Each row comes from the steps of one path. Every step used is in the known rows, and no mark comes twice. Write the path behind each row, first mark first.
(in the rows, 128 means zero)
Known rows
noregub, pirafeb, vedozi, gomopem: [121 179  98 125 172  78 117 104 125 109 137 100 116 127 172 151 170 165
 101 145 139 116 154 168 153 111  47  64 106 171 153  89 111 197  88 143
 155 130 129]
vosib, lunif, nokuni, nenem, kekem, muram, zelo: [115 192 115 116 191 130 112 133 132 129 115 116 152 158 192 171 117 103
 126 158 115  91 136 174 156 152  98 130 102 183  81 134 143 167 128 129
 169 167  74]
pebig, pirafeb, vedozi, gomopem, bano: [113 134 117  86 165  87 149 119 137 139  93 116 120 114 144 142 162 187
 111 157 132 141 131 153 138 120  72  75  88 173 162  95 101 190  95 157
 172 145 140]
nokuni, muram, zelo, nabel, noregub, pirafeb, pebig: [150 181 109 133 154  81 111  77 117 121 100  40 158 180 210 178 126 156
 101 133  98 165 150 166 177 142  88  66 114 158 160 152 132 222 102 137
 146 166 125]
zelo, nabel, nokuni, lunif: [143 171 151 122 133  98 105 116 151 117 111  98 151 149 182 194 143 110
 131 133  79 151 132 126 177 122  74  87 122 176 152 141 114 208 141 114
 128 161  98]
nokuni, lunif: [120 163 133 130 148 100 126 151 133 112 116 136 154 123 151 172 124 136
 140 130 121 118 138 144 164 142  68  83 116 163 150 123 125 168 116 122
 144 149 109]
rimo, zipege: [126 180 114 130 143  96 122 108 132 135 137 132 132 128 124 142 126 142
 127 126 113 110 133 132 143 140  70  98 135 140 127 127 130 157 120 103
 136 149 120]
lunif, vosib, pirafeb: [132 156 148 117 159 117 118 131 139 129 100 102 165 107 133 165 145 128
 132 126 153 108 152 164 134 147  75  70 131 145 143 133  92 138 136 170
 143 148  78]
zelo, nabel, noregub, pirafeb: [128 172 113 124 156  78  95  85 130 124 127  68 126 155 165 160 146 143
 106 122 108 156 164 133 167 125  83  80 120 148 155 129  81 191 111 111
 107 148 133]
vedozi, gomopem: [ 93 160  94 129 150 112 134 145 139 104 124 135 137 120 139 158 142 148
 114 137 139 117 118 143 159 133  63  91 112 162 157 125 128 185 134 114
 122 136 123]
mizik, tuvonav: [130 193 125 132  96 113 132 152 151 132 126 106 129 128 133 170 116 150
 131 112 121 142 114 130 167 157  66  98 111 138 141 119 120 161 157 135
 111 152 111]
pebig, pirafeb, vosib: [130 161 136 106 160  94 163 130 143 161 104  89 122 123 133 141 114 151
 132 151 143 129 132 148 147 127  73  71  99 153 174 100 116 171 117 147
 134 188 124]
nokuni, nenem, kekem, muram, zelo, nabel, noregub: [132 150 108 115 168  85  95 111 127 118  98  87 157 184 190 169 142 126
 124 142  99 154 131 149 170 149 104  96  81 178 122 159 149 215 122  99
 115 191  97]
lunif, nokuni, nenem, kekem, muram, zelo, nabel, noregub: [126 167  98 115 184  95  87 107 120 122 100  84 161 185 196 177 151 110
 121 154 110 150 109 160 174 147 114 100 103 183 120 163 135 208 145 102
 128 169  81]
noregub, pirafeb: [111 187 107 127 162  92 109 121 125 120 146 102 125 132 159 144 137 154
 127 120 133 114 172 141 150 138  64  75 119 145 147  98 100 156 100 134
 142 137 138]
vosib, lunif, nokuni, muram, zelo, nabel, noregub, pirafeb: [129 219 123 125 163 113 100  75 126 128 111  50 142 172 199 200 107 108
  88 132  87 150 147 187 175 139 114  97 140 161 126 145  80 187 124 136
 163 136  97]
muram, zelo: [108 164 107 110 151 114 137 114 129 110 136 112 134 131 159 163 114 160
 119 127 132 113 129 145 154 157  77  99 106 147 155 138 143 154 113 120
 150 164 127]
nabel, noregub: [119 142 117 122 141 115 130 113 153 119 127 105 138 120 138 160 113 148
 122 109 133 138 124 146 171 132  81  84 110 143 148 142 111 169 125 101
 107 153 123]
bano, gomopem, vedozi: [109 116 149 114 143 116 120 124 130 141 123 121 143 104 140 164 130 184
 155  96 138 125 176 131 124 118  62 120 112 153 147 143 116 121 106 124
 138 124 137]
noregub, pirafeb, vosib: [133 193 121 139 164  79 125 107 139 137 132  89 123 132 160 146 133 155
 132 137 140 121 173 151 156 122  59  65 111 144 159  98 121 166 103 136
 135 161 132]
bano, gomopem: [ 98 143 127 110 128 111 125 141 128 139 134 113 151 120 125 141 121 153
 158  95 133 121 162 114 140 131  70 103 108 126 157 145 114 138 116 105
 133 140 128]
lunif, nokuni: [102 183 108 128 164 127 120 131 131 125 142 110 140 127 147 162 133 135
 126 137 144 111 117 150 162 135  75  99 141 151 151 129 108 150 138 117
 143 136 108]
nabel, nokuni: [127 167 129 119 133 127 125 111 169 120 141 101 137 125 161 166 120 137
 133 112 115 129 123 136 167 125  68  86 115 155 137 128 123 175 137 118
 126 153 117]
lunif, vosib: [127 146 135 143 164 120 114 132 132 116 125 114 156 108 133 174 143 140
 147 119 146 117 128 138 155 119  87  88 130 140 153 147 119 157 134 144
 145 156  98]
nenem, kekem, muram, nokuni, lunif, zipege: [140 153  75 111 181 129 118 172 142  93 128 110 162 148 178 174 145 132
 149 149 119 116 143 140 132 106 107  39  97 178 128 151 154 174 151 108
 165 173  95]
nenem, kekem, muram: [116 150  97 147 169 119 120 164 141 128 144 118 135 155 156 153 148 156
 134 125 127  99 157 137 141 135  66  82 101 137 116 124 147 178 116 134
 131 168 110]
zelo, nabel, noregub, pirafeb, vosib, lunif: [155 193 153 129 158  85 125  64 160 152 115  57 111 152 169 169 118 124
  96 140  90 146 184 148 171 103  85 105 108 145 139 128  90 195 114 118
 104 181 118]
nenem, kekem: [105 162 123 133 155 121 130 160 147 112 153 128 136 122 141 151 140 141
 136 134 139 137 143 136 145 137  54  82  93 133 132 116 135 169 120 112
 128 167 120]
lunif, nokuni, muram, zelo, nabel: [113 203 110 133 159 116 108 126 104 123 118  74 157 175 175 198 127 127
 114 148 111 145 113 172 173 154  93  96 142 156 160 154 126 179 139 128
 165 152  96]
nenem, nokuni, muram, zelo, nabel, noregub: [121 174 129 133 144 114 129 127 126 128 104  76 153 168 165 200 126 133
 111 127 105 186 107 175 173 151  66  86 121 147 144 163 134 187 129 100
 137 166 116]
vosib, lunif, nokuni, nenem, kekem, muram, zelo, nabel: [121 202 125 116 193 118  94 121 120 137 110  93 150 187 199 180 135  92
 113 172  90 112 143 157 159 145 100 141 105 182  92 147 136 187 135 121
 156 183  69]
mizik, pebig: [109 179 123 116 141 114 149 131 116 100 128 104 116 126 141 159 129 144
 130 113 133 107 134 145 153 129  64  97 103 121 128 111 107 155 113 136
 145 173 112]
nabel, zelo: [124 146 122 107 140 117 119 129 151 120 145 114 139 124 155 157 112 167
 128 121 117 118 132 144 182 135  58  97 122 144 151 155 123 164 137 116
 114 169 110]
muram, nokuni, nenem, kekem: [114 172 116  87 166 121 113 165 154  71 131 131 171 126 167 148 126 113
 156 164 142 158 141 142 152 140  82  76  58 172 129 119 144 172 131  87
 142 182 119]
vedozi, gomopem, gupor: [105 130 118 139 153  94 117 130 149 107  98 167 139 101 134 180 154 158
 114 123 139 127 126 123 153 129  62  94 109 166 163 121 120 174 136 133
 141 121 143]
kekem, nenem, nokuni, muram, zelo, nabel: [122 194 107 151 144 107 147 173 115 140 140  84 143 168 166 184 140 141
  90 149 103 172 105 174 175 128  58 100 142 137 129 155 133 165 110 137
 171 168 108]
nenem, kekem, muram, nokuni, lunif, vosib, pirafeb, noregub: [175 158 130 115 200 105 122 183 150  95  76 115 195 126 195 192 179 114
 157 152 130  91 168 148 128 131  99  19 111 176 117 159 146 176 133 187
 188 183  41]
nabel, nokuni, muram, zelo: [126 182 121 121 125 128 131 114 156 106 126  88 159 148 184 193  97 138
 133 107 105 145 111 172 176 151  85  67 114 163 137 141 148 181 130 137
 160 155 109]

Write each row's path
[127 184 145  96 146  97  99 107 145 107 121  95 161 158 193 172 143 100
 134 153  94 184 117 140 170 149  78  96  78 185 129 136 149 208 142  93
 131 189  97]  muram, zelo, nabel, nokuni, nenem, kekem
[164 155 148 144 168  98 157 183 136 149  85 109 178 104 168 174 175 119
 108 161 146 123 121 182 150 116  41  71 156 157 123 147 114 152 121 188
 182 150  59]  kekem, nenem, nokuni, lunif, vosib, pirafeb, pebig
[141 161 106 123 158 114 109 111 151 122 136  77 130 185 207 185 161 138
 116 130  84 131 142 126 151 135  88  91  97 154 122 156 154 215 133 132
 138 184 103]  nenem, kekem, muram, zelo, nabel, nokuni
[103 193 122 113 168 107  99 133 118 122 117 118 165 129 150 152 124 109
 146 152 143 126 106 162 177 146  77 104 127 185 138 120 116 152 143 100
 138 145  97]  lunif, nokuni, nenem
[123 171 115 123 153 107 125 141 120 124 121 113 160 120 137 167 125 131
 142 134 119 126 114 151 159 117  83  67 135 178 155 139 126 150 148  99
 143 155  95]  nokuni, lunif, zipege
[139 153 138 162 168 103 141 195 130 129 122 134 158  98 146 186 170 118
 129 135 139 143  98 157 167  95  63  85 157 148 127 149 114 149 125 155
 181 140  80]  kekem, nenem, nokuni, lunif, vosib
[132 214 161 122 170 114 131 111 151 149 100 107 153 128 157 166  95  94
 135 171 128 117 129 174 182 121  77 129 117 183 123 119 126 157 144 109
 134 174  78]  pirafeb, vosib, lunif, nokuni, nenem
[139 205 146 134 164  99 139  96 155 147 129  90 114 128 162 155 107 136
 118 142 118 105 191 154 156 114  65  99 108 145 129 100 111 159 103 141
 139 169 121]  noregub, pirafeb, vosib, lunif
[123 169 110 119 176  85  93 135 109 123 110  99 156 190 187 163 151 128
 132 158 103 131 148 141 158 156  87 106  82 176 121 142 162 198 119 114
 135 195  96]  nokuni, nenem, kekem, muram, zelo, nabel
[128 165 118 128 134 107 119 104 132 113 105  69 158 171 166 195 108 143
 109 121  96 173 119 166 183 150 102  82 113 152 156 167 129 199 124 113
 129 169 110]  nokuni, muram, zelo, nabel, noregub
[134 190 145 113 199 107 139 148 146 177  83  94 141 152 169 150 118  95
 138 181 124 105 140 177 148 121  94  99  93 188 103  95 120 184 136 154
 153 191  70]  pebig, pirafeb, vosib, lunif, nokuni, nenem, kekem, muram
[132 165 113 110 158 110 108 120 153 111 116 106 158 162 205 167 133 123
 147 129 106 126 122 156 163 151  88  82  79 187  99 132 169 195 129 123
 148 175  94]  nabel, nokuni, nenem, kekem, muram, zelo
[116 186 101 120 193  97  84 132 101 125 110  93 159 189 197 173 160 109
 129 170 112 129 125 153 161 153  96 110 107 184 124 148 147 193 138 117
 148 173  81]  lunif, nokuni, nenem, kekem, muram, zelo, nabel
[159 168 113 110 190  52  81  70 112 124 111  53 137 193 221 160 171 143
 109 151 100 154 167 172 162 129  88  67  74 186 117 123 133 226  78 129
 148 184 103]  nokuni, nenem, kekem, muram, zelo, nabel, noregub, pirafeb, vedozi
[120 183 109 128 151 115 110 103 121 118 106  63 160 172 175 203 117 126
 108 133 108 168  96 179 187 146 110  87 137 160 158 171 114 195 144 113
 144 148  94]  lunif, nokuni, muram, zelo, nabel, noregub
[173 150 146 116 170  99  96 122 147 121  73  77 176 163 215 216 185  98
 129 135  90 125 153 160 134 148 100  53 116 176 116 165 124 208 146 190
 169 166  42]  nenem, kekem, muram, zelo, nabel, nokuni, lunif, vosib, pirafeb
[127 159 111  97 157 120 128 155 151  75 118 132 161 122 173 180 120 132
 143 145 125 122 149 135 155 136  88  66  97 166 157 136 131 172 123 113
 163 158 120]  muram, nokuni, lunif
[ 99 192 127 121 173 112 102 158 129 114 130 129 165 126 151 150 142 100
 151 162 149 148 109 162 163 145  69  94 106 175 124 110 126 166 144  98
 138 153  91]  lunif, nokuni, nenem, kekem
[116 185 118 131 142 108 114 127 112 118 117  81 154 175 167 189 117 144
 118 137  99 151 135 158 170 155  86  93 118 150 159 150 139 185 120 127
 152 175 112]  nokuni, muram, zelo, nabel
[138 225 148 141 161 123 138 102 137 150 103  64 147 172 181 209  97 111
 106 168  94 135 133 185 178 130  96 120 130 156 143 153 134 183 140 137
 161 185  79]  pirafeb, vosib, lunif, nokuni, muram, zelo, nabel
[109 207 147 110 168 127 111 122 137 134 114 118 160 128 154 162  97  92
 130 156 120 111 127 168 176 136  83 138 126 182 109 118 105 147 141 106
 141 152  84]  vosib, lunif, nokuni, nenem
[104 206 151 117 174 131 113 149 145 124 129 130 158 123 156 160 117  81
 137 164 127 132 131 168 163 138  74 128 104 174  96 111 115 161 141 102
 143 159  79]  vosib, lunif, nokuni, nenem, kekem
[137 186 140 139 125 119 105 122 151 125 123  71 159 172 169 193 122 120
 132 123  81 166 128 150 181 123  77  80 125 156 143 140 121 204 145 125
 124 165 103]  zelo, nabel, nokuni, muram
[155 209 147 136 149  89 130  67 147 141  97  43 134 172 189 195  94 129
  98 135  81 162 171 182 179 127 103  85 106 152 138 140 113 203 105 139
 141 180 108]  nokuni, muram, zelo, nabel, noregub, pirafeb, vosib, lunif
[131 195  96 146 149  83 129 135 119 135 133  56 134 170 184 180 145 140
  78 127 103 194 121 186 182 121  76  71 141 141 127 145  97 180  97 138
 165 141 120]  kekem, nenem, nokuni, muram, zelo, nabel, noregub, pirafeb
[113 151  88 132 170 115 129 145 132 118 141 113 134 158 177 166 142 163
 124 127 126  99 146 145 138 154  81  86  92 140 122 138 165 177 108 137
 155 173 112]  nenem, kekem, muram, zelo
[141 171 130 128 157  97  80 129 149 127 116  90 159 185 190 168 156 106
 145 144  84 147 141 129 168 124  77  94  92 182 105 134 142 220 145 113
 108 184  88]  zelo, nabel, nokuni, nenem, kekem, muram
[133 180 107 132 169  90 119 106 124 129 134  88 137 138 182 138 140 163
 120 139 136 108 171 139 153 130  51  81 119 149 150 109 126 178  96 138
 144 154 137]  noregub, pirafeb, pebig
[141 203 136 132 171 110 134  73 165 148 119  73 115 124 171 167 110 117
 104 136 127 122 154 174 172 107  90  93 128 153 129 121  85 168 126 129
 134 142 105]  nabel, noregub, pirafeb, vosib, lunif, nokuni
[113 185 110 164 140 121 154 202 137 140 149 112 147 138 139 167 128 140
 113 133 131 154 107 182 176 116  42  83 144 132 114 128 124 146 110 141
 162 146 110]  kekem, nenem, nokuni, muram
[111 209 136 144 153 153 126 145 144 134 126 104 155 143 152 189  90 110
 123 136 111 113 132 184 173 131  83 112 144 151 113 125 107 155 136 139
 161 142  85]  vosib, lunif, nokuni, muram
[121 166 106 122 154  91 110  96 141 116 134  91 127 129 158 149 126 150
 119 107 131 138 157 149 164 131  81  65 117 147 145 114  89 170 105 118
 122 136 137]  nabel, noregub, pirafeb
